Known rows, with every step that occurs
bazol/minud/paduzog: [-1.14  0.31  0.24 -4.65  0.71  1.84 -1.11 -1.73  0.48 -0.64 -0.03  0.39
 -0.66 -2.26 -0.36  0.15 -0.31 -0.50  0.53 -0.32  0.06  0.07  0.23]
dufeb/nisani/paduzog/minud/tanu: [-0.34 -1.70  0.58  2.06  1.66  0.88 -0.74 -3.07 -0.06  0.85 -1.19 -4.09
 -1.02 -2.11 -0.06  0.37  1.02 -1.10  0.96 -1.02  0.44  2.28 -0.31]
tanu/nivi: [-0.49 -0.01  0.39  1.31  1.05 -0.08 -1.16 -2.80 -0.33  0.11 -0.11  1.49
 -0.76 -1.35  0.03  0.38  0.00 -0.65  0.34 -0.48  0.19  0.31  0.27]
bazol/minud/paduzog/nisani: [-1.60  0.54  0.56 -4.86  0.73  1.52 -1.51 -1.46  0.75 -1.10 -0.19  1.65
 -0.80 -2.63 -0.13 -0.23  0.14 -1.15  1.25 -0.65 -0.05  0.23  0.09]
bazol/minud/paduzog/nisani/dufeb: [-1.67  0.33  0.35 -5.96 -0.48  1.64 -1.63 -1.68  0.97 -1.41  0.36  1.76
 -0.77 -2.37 -0.11  0.08  0.36 -1.13  1.13 -0.38 -0.13  0.67  0.19]
nivi/bazol/minud: [-1.32  0.26 -0.08 -1.64  0.48  0.33 -1.03 -1.97  0.06 -0.22 -0.43  0.94
 -0.54 -1.71 -0.19  0.28 -0.58  0.27  0.22 -0.13  0.78  0.03  0.37]
nisani/dufeb: [-0.71 -0.33  0.03 -0.97 -0.57  1.01 -0.84 -1.13 -0.10 -0.30  0.12  0.11
 -0.66 -0.69  0.10  0.70  0.32  0.03  0.01 -0.08  0.73  0.99  0.24]
nisani/paduzog/minud/tanu/nivi/bazol: [-1.21 -0.53  0.52  4.05  2.43 -0.64 -0.97 -5.38 -0.53  0.29 -0.27 -0.03
 -0.98 -2.88  0.06  0.50  0.18 -1.20  1.35 -1.37  0.31  1.44 -0.65]
nisani/dufeb/nivi/bazol: [-1.32  0.75 -0.01  0.81 -0.37  0.52 -0.92 -1.32 -0.30 -0.44  1.61  2.27
 -0.20 -0.11 -0.16  0.16 -0.37  1.14 -0.28  0.08  1.07  0.60  0.26]
nivi/tanu/minud/paduzog/nisani/dufeb: [-1.37  0.23  0.87 -2.56 -0.14  0.65 -0.56 -2.28  0.99 -0.62  2.08  3.34
 -1.19 -2.34  0.48 -0.06  0.43 -1.95  0.35 -0.85 -0.44  0.63 -0.20]
minud/paduzog/nisani/dufeb/nivi/bazol: [-2.18  1.51  0.60 -0.98  0.02  0.98 -1.44 -1.55  0.45 -1.24  2.45  4.16
 -0.52 -1.39 -0.04 -0.43 -0.21  0.03  0.80 -0.61  0.61  0.85  0.10]
tanu/minud/paduzog/nisani/dufeb/nivi: [-1.30  1.07  1.03 -1.54  0.36  1.70 -1.14 -1.43  0.29 -1.15  3.01  2.55
 -0.54 -1.79 -0.03 -0.22  0.61 -0.85  0.54 -0.80 -0.15  0.74 -0.51]
paduzog/nisani/dufeb/nivi/bazol/minud: [-2.11  0.85  0.02 -1.98 -0.65  0.42 -1.60 -1.17  0.39 -1.13  0.83  3.31
 -0.14 -0.86 -0.28 -0.38  0.01  0.28  0.46  0.05  0.69  0.42  0.33]
nisani/paduzog/minud: [-0.78 -0.16  0.85  2.85  1.48  1.15 -0.12 -1.38 -0.70  0.27 -0.46 -1.51
 -0.66 -1.75  0.51  0.16  1.06  0.06  0.83 -0.61  0.34  1.48 -0.83]
nivi/tanu: [-0.85 -0.11  0.27  0.12 -0.23  0.00 -0.28 -1.02  0.37  0.43 -0.26  1.73
 -0.87 -0.53  0.35 -0.06 -0.33 -0.48 -0.40 -0.10  0.51  0.14  0.50]
bazol/nivi/tanu/minud: [-0.23 -0.31  0.40 -0.78  0.24  0.89  0.60 -1.13 -0.28  0.90  0.82  2.02
 -0.86 -2.00  0.65  0.46 -0.25 -0.85 -0.33 -0.67 -0.01 -0.50 -0.37]
paduzog/minud: [-0.29 -0.51  0.63  1.19  0.80  0.59 -0.45 -0.92 -0.81  0.35 -0.12 -0.09
 -0.61 -0.98  0.40  0.23  0.61  0.01  0.67 -0.55  0.74  1.10 -0.57]
nisani/dufeb/nivi: [-0.91  0.39  0.09 -0.28 -0.65  1.28 -0.92 -0.65 -0.23 -0.53  1.05  1.08
 -0.17  0.20 -0.14  0.16  0.15  0.64 -0.25  0.05  0.77  0.77  0.25]
dufeb/nivi/bazol/minud/paduzog/nisani: [-2.27  1.63  0.53 -2.63  0.90  1.09 -1.68 -1.56  0.61 -1.13  1.19  3.72
 -0.37 -2.02 -0.29 -0.79 -0.46 -0.20  0.86 -0.50  0.37 -0.15  0.17]
paduzog/nisani/dufeb/nivi/tanu: [-1.65  0.36  0.45 -0.21 -1.41 -0.09 -0.81 -0.26  0.70 -0.57  1.09  3.98
 -0.49  0.32  0.39 -0.62  0.30 -0.48 -0.18  0.13  0.46  0.47  0.49]

Rows
[-1.13  0.78  0.63 -1.68 -0.41  1.24 -0.15 -1.88  0.54 -0.40  3.10  3.05
 -0.41 -1.13  0.00  0.11 -0.16 -0.70 -0.56 -0.38 -0.35  0.33 -0.05] | nisani/dufeb/nivi/tanu/minud/paduzog
[-1.05  0.72  1.23 -1.09  1.64  1.33 -1.01 -2.04  0.31 -0.62  1.58  1.63
 -1.03 -2.82  0.27 -0.12  0.56 -1.54  0.92 -1.19 -0.11  0.65 -0.53] | tanu/minud/paduzog/nisani
[-1.27  0.62  1.18 -1.09  0.86  0.47 -0.51 -1.82  0.91 -0.24  1.73  3.41
 -1.22 -2.55  0.56 -0.35  0.24 -1.98  0.45 -0.99 -0.34  0.23 -0.14] | nivi/tanu/minud/paduzog/nisani
[-0.54  0.47  0.86 -1.24  1.65  1.91 -0.63 -2.24  0.01 -0.14  1.63  0.45
 -0.91 -2.69  0.00  0.50  0.06 -0.98  0.28 -0.91  0.04  0.43 -0.35] | tanu/minud/paduzog
[-1.97  1.18  0.55 -2.37  1.51 -0.11 -1.93 -4.03  0.71 -0.89  0.23  4.44
 -0.90 -3.31 -0.24 -0.30 -0.42 -1.39  1.46 -0.84 -0.34 -0.04  0.24] | tanu/nivi/bazol/minud/paduzog/nisani
[-0.65  0.46  0.68  1.54  0.35  0.27  0.00 -1.06  0.02  0.32  1.73  2.54
 -0.44 -0.37  0.14 -0.29 -0.14 -0.42 -1.01 -0.08  0.09 -0.18  0.04] | dufeb/nivi/tanu/minud
[-1.34 -0.74 -0.36 -2.95  0.80  0.31 -1.54 -3.36  0.27 -0.34 -0.97 -0.33
 -0.84 -2.27 -0.63  0.53 -0.86 -0.72  0.46 -0.52  0.97  0.26  0.49] | nivi/bazol/minud/tanu
[-1.94  1.02  0.65 -2.03 -1.03  0.87 -0.85 -0.94  0.98 -0.99  1.79  4.92
 -0.61 -0.63  0.17 -0.71  0.12 -0.87  0.27 -0.18  0.07  0.58  0.40] | minud/paduzog/nisani/dufeb/nivi/tanu
[-1.20  0.20  0.09 -0.45 -1.48  0.42 -0.32 -0.66  0.33 -0.20  1.02  2.67
 -0.32  0.55  0.03 -0.08 -0.24  0.15 -0.77  0.40  0.58  0.36  0.53] | nisani/dufeb/nivi/tanu
[-1.87  0.98  0.45 -5.09 -0.57  1.85 -1.69 -0.94  0.69 -1.52  1.15  2.74
 -0.24 -1.42 -0.43 -0.30  0.34 -0.50  0.82 -0.15 -0.03  0.47  0.22] | bazol/minud/paduzog/nisani/dufeb/nivi
[-0.76 -1.04  0.31  2.42  1.78 -1.16 -1.36 -4.76 -0.64  0.26 -0.07  1.38
 -0.94 -2.22 -0.17  0.60 -0.30 -1.22  1.10 -1.32  0.74  1.14 -0.48] | paduzog/minud/tanu/nivi/bazol
[-0.83  0.44  0.82 -1.24  0.80  0.79 -0.03 -2.28  0.55  0.11  1.64  2.37
 -1.06 -2.23  0.29  0.09 -0.30 -1.29 -0.15 -0.65 -0.31  0.08 -0.15] | nivi/tanu/minud/paduzog
[-1.06  0.44  0.95 -2.42  0.74  1.22  0.19 -1.34  0.48  0.19  1.47  4.18
 -1.18 -3.26  0.75 -0.08 -0.01 -1.88  0.68 -1.28 -0.41 -0.23 -0.51] | bazol/nivi/tanu/minud/paduzog/nisani
[-1.17 -0.15  0.40 -0.98 -0.33  0.44 -1.31 -0.98  0.26 -0.65  0.18  1.31
 -0.92 -1.09  0.43  0.16  0.69 -0.53  0.61 -0.35  0.75  1.10  0.15] | paduzog/nisani/dufeb
[-0.27 -1.41  0.64  3.48  2.15 -0.05 -1.20 -4.84 -0.21  0.88 -1.11 -2.65
 -1.10 -2.40 -0.18  0.40  1.00 -1.84  1.19 -1.26 -0.13  2.11 -0.37] | dufeb/nisani/paduzog/minud/tanu/nivi
[-1.30  0.39  0.77  0.23 -0.72  0.04 -0.51 -1.00  0.50 -0.41  2.22  3.60
 -0.60 -0.41  0.32 -0.41  0.56 -0.98 -0.29 -0.24 -0.02  0.47 -0.08] | paduzog/nisani/dufeb/nivi/tanu/minud
[-1.18  0.29 -0.02 -0.61  1.02 -0.59 -1.45 -3.71  0.00 -0.13 -0.56  2.47
 -0.63 -2.14 -0.36  0.28 -0.72 -0.38  0.44 -0.28  0.20 -0.24  0.45] | tanu/nivi/bazol/minud
[-0.68 -1.07  0.48  4.39  2.33 -0.86 -1.19 -5.60 -0.15  1.04 -0.65 -1.56
 -1.14 -2.90 -0.11  0.39  0.55 -1.33  1.22 -1.36  0.12  2.15 -0.39] | dufeb/nisani/paduzog/minud/tanu/nivi/bazol
[-0.63 -0.21  0.07 -1.23 -0.58  0.70  0.42 -0.63 -0.09  0.73 -0.34  2.30
 -0.81 -1.19  0.62  0.22 -0.49 -0.29 -0.09 -0.44  0.49 -0.44  0.20] | bazol/nivi/tanu
[-1.76  0.92  0.38  0.80 -0.28  0.14 -1.32 -0.97  0.09 -0.89  1.57  3.23
 -0.40 -0.31  0.13 -0.29  0.07  0.36  0.34 -0.29  1.01  0.80  0.22] | paduzog/nisani/dufeb/nivi/bazol
[-0.86 -1.01 -0.22 -2.96  0.99  0.20 -1.89 -4.29  0.22 -0.39 -1.50 -0.09
 -0.95 -2.23 -0.79  0.68 -0.37 -1.87  0.68 -0.54  0.16  0.15  0.48] | bazol/minud/tanu/nivi
[-0.23 -0.58  0.87  3.29  1.42  0.87 -0.26 -1.82 -0.33  1.04 -0.78 -2.59
 -0.77 -1.60  0.40  0.12  1.27 -0.19  0.61 -0.50  0.05  2.07 -0.45] | dufeb/nisani/paduzog/minud
[-1.04 -0.50 -0.02  1.49  1.63 -0.74 -1.66 -4.93 -0.11 -0.05 -0.06  1.38
 -1.14 -2.22 -0.38  0.59 -0.78 -1.17  0.52 -1.03  0.76  0.52  0.25] | minud/tanu/nivi/bazol
